Each row was made from one small tree. Brackets hold a mark, then the marks that hang from it, in alphabetical order. Every link used is in the known rows. Write each row's tree.
(in the rows, 128 means zero)
Known rows
{zugul {rudaf tudoz}}: [127 128  91 132 125 131 176 137 145 162 124 141  94 138 111 120 129 115
 137 135 124 131 129]
{tebo rudaf}: [142 150 176 115 125 121 133 160 138 140 119 141 190 124 110 123 126 131
 129 136 127 128 129]
{zugul {rudaf tebo {tudoz {dekeb zodanu}}}}: [ 97  81  28 146 113 128 155 113 110 131 122 138  44 129 165 114 127 121
 134 124 126 112 127]
{dekeb ribe tudoz zodanu}: [122 126 151 131 136 131 133 174 153 113 125 146 126 133 108 132 159 145
 131 143 135 173 125]
{figalo {dekeb ribe zodanu}}: [122 133 146 126 137 126 137 164 147 134 119 148 105 129  95 114 142 144
 125 142 124 170 125]
{figalo dekeb}: [143 149 120 119 133 122 124 159 125 150 123 150 128 125  83 119 133 138
 129 129 115 155 131]
{rudaf tebo tudoz zugul}: [133 115  69 138 131 136 125  78 136 147 147 104  82 145 128  70  89 117
 130 119 117 100 126]
{zodanu dekeb}: [139 147 153 139 116 121 138 138 114 133 153 142 164 122 133 154 166 130
 136 122 127 154 132]
{tudoz {dekeb zodanu} {rudaf tebo zugul}}: [122 115 128 126 128 129  92  86  91 102 117 109 145 111 151 128 104 131
 111 122 132 106 127]
{rudaf tebo {tudoz {dekeb zodanu}} zugul}: [109 109  52 149 121 136 113  72 109 121 132 112  69 131 153  71 113 124
 125 124 130 102 128]
{tebo {rudaf {tudoz dekeb} zugul}}: [127 162 152 134 124 131 120  95 121 138 126 115 162 121 121  85 121 120
 122 136 139  87 132]
{tudoz {rudaf tebo}}: [143 111 126 109 128 121 116 131 121 132 122 123 146 130 146 155  98 124
 130 112 116 118 126]
{tebo {rudaf tudoz}}: [137 141 155 121 120 128 156 146 160 152 113 129 134 141 125  97 118 119
 138 137 130 107 129]
{tudoz {dekeb zodanu} rudaf}: [127 137 158 116 120 125 116 143 105 112  94 142 170 107 137 162 146 134
 125 133 140 143 132]
{rudaf tebo zugul}: [140 125  93 132 135 127 103  92 115 135 153 116 140 130 115  97  94 129
 122 117 114 121 125]
{rudaf tebo {tudoz {dekeb ribe zodanu}}}: [100  97  50 147 118 129 131 111 126 120 131 128  54 139 171 113 136 126
 142 121 128 119 127]
{dekeb {tudoz {rudaf tebo}} zodanu}: [131  85 142 114 128 128 121 158 134 105 107 124 101 130 146 144 114 134
 122 125 127 132 124]
{rudaf tebo tudoz}: [132 102  47 132 122 128 140 118 138 150 138 125  66 150 146  99 106 117
 142 114 113 112 128]
{ribe dekeb}: [144 167 107 114 129 121 130 153 130 146 139 160 156 126  97 120 134 136
 132 130 113 155 131]
{dekeb tudoz zodanu}: [134 124 132 127 129 132 129 173 139 115 115 150 122 128 104 119 153 143
 126 141 132 170 129]
{zugul {rudaf {tudoz {dekeb ribe}}}}: [107 137  87 143 124 126 157 124 125 147 135 141 112 128 125 152 154 118
 140 132 132 131 130]
{zodanu {dekeb ribe}}: [131 145 169 142 124 119 140 138 127 129 164 137 169 127 134 167 173 130
 140 124 129 155 129]
{zugul {rudaf tebo tudoz}}: [119  93  46 136 121 126 168 121 136 156 138 130  54 144 143 111 104 113
 139 119 113 110 126]
{rudaf tudoz}: [139 138  89 128 124 132 147 133 148 154 125 135 103 144 117 108 133 120
 142 131 125 139 131]

Which tree is each row?
[138 153 173 127 130 135 140 106 155 149 123 109 150 135 107  66 101 118
 123 142 133  94 128] -> {tebo {rudaf tudoz zugul}}
[146 122 146 115 138 128 106  92 119 129 132 102 156 125 127 125  81 123
 116 116 119 105 125] -> {tudoz {rudaf tebo zugul}}
[134 131 125 123 131 124  84  80  85 118 133 107 176 110 142 146 100 125
 115 111 126  97 129] -> {tudoz dekeb {rudaf tebo zugul}}
[118 138 175 120 127 125 123 140 117 107 103 137 169 111 139 174 151 135
 127 134 142 147 129] -> {tudoz {dekeb ribe zodanu} rudaf}
[121 124  45 145 125 132 105  65 101 136 149 110  99 130 145  91 107 118
 129 114 122  93 130] -> {rudaf tebo {tudoz dekeb} zugul}
[145 137 215 123 123 124 130 158 121 113 133 127 173 119 139 188 163 129
 129 124 135 140 132] -> {zodanu {dekeb {tudoz rudaf}}}
[106 147 118 149 130 139 125  86 131 123 130 120 106 128 121  88 143 127
 125 143 142 129 128] -> {rudaf {tudoz {dekeb ribe zodanu}} zugul}
[116 144 160 138 120 137 131 100 130 125 107 116 136 121 129  67 124 125
 117 148 145  95 130] -> {tebo {rudaf {tudoz {dekeb zodanu}} zugul}}
[141 154 221 116 151 134 111 130 145 119 129 109 183 126  91 149 122 132
 115 137 136 134 126] -> {dekeb ribe {tudoz {rudaf zugul}}}
[109 101  22 143 116 123 144 107 102 144 138 137  74 129 155 133 123 115
 138 112 120 103 130] -> {zugul {rudaf tebo {tudoz dekeb}}}
[145 119 153 116 142 131  97 110 123 117 132 102 148 128 123 130  90 128
 114 118 123 108 125] -> {dekeb {tudoz {rudaf tebo zugul}}}
[121  87 158 118 135 128 123 158 149 101 116 120 103 136 150 154 119 136
 124 126 128 134 121] -> {dekeb ribe {tudoz {rudaf tebo}} zodanu}
[131 145 126 119 129 131 133 178 142 119 124 162 115 127  98 109 148 147
 124 142 124 166 129] -> {ribe {dekeb tudoz zodanu}}
[113 140 120 137 124 124 120 141 114 114 124 152 152 116 126 149 166 141
 132 137 137 164 129] -> {tudoz {dekeb ribe zodanu}}
[107 132  97 143 121 132 141 124 133 125 118 140  91 133 141 119 158 128
 140 137 139 143 130] -> {rudaf {tudoz {dekeb ribe zodanu}}}
[141 142 195 111 140 126 122 168 148 121 119 129 174 128 109 180 140 133
 130 131 133 147 127] -> {dekeb ribe {tudoz rudaf}}
[ 99 103  38 147 120 121 147 107 117 142 148 131  74 133 158 146 129 115
 140 116 121 109 127] -> {zugul {rudaf tebo {tudoz {dekeb ribe}}}}
[135 152 252 132 138 131 120 119 130 107 151 102 187 120 123 170 151 129
 116 129 141 129 127] -> {zodanu {dekeb ribe {tudoz {rudaf zugul}}}}
[143 103 130 111 130 124 112 151 128 119 121 121 132 130 138 161 110 130
 128 114 120 122 127] -> {dekeb {tudoz {rudaf tebo}}}
[149 161 174  99 134 126 124 173 137 128 119 145 159 123 101 158 131 135
 123 130 122 142 131] -> {ribe {dekeb {tudoz rudaf}}}
[128 125 204 114 138 131 134 174 157 106 103 130 142 130 118 159 142 138
 125 142 140 157 125] -> {dekeb ribe {tudoz rudaf} zodanu}
[139 113 188 132 130 128 108 104 109 105 157  93 151 122 150 152 120 125
 114 112 129 103 126] -> {zodanu {dekeb {tudoz {rudaf tebo zugul}}}}
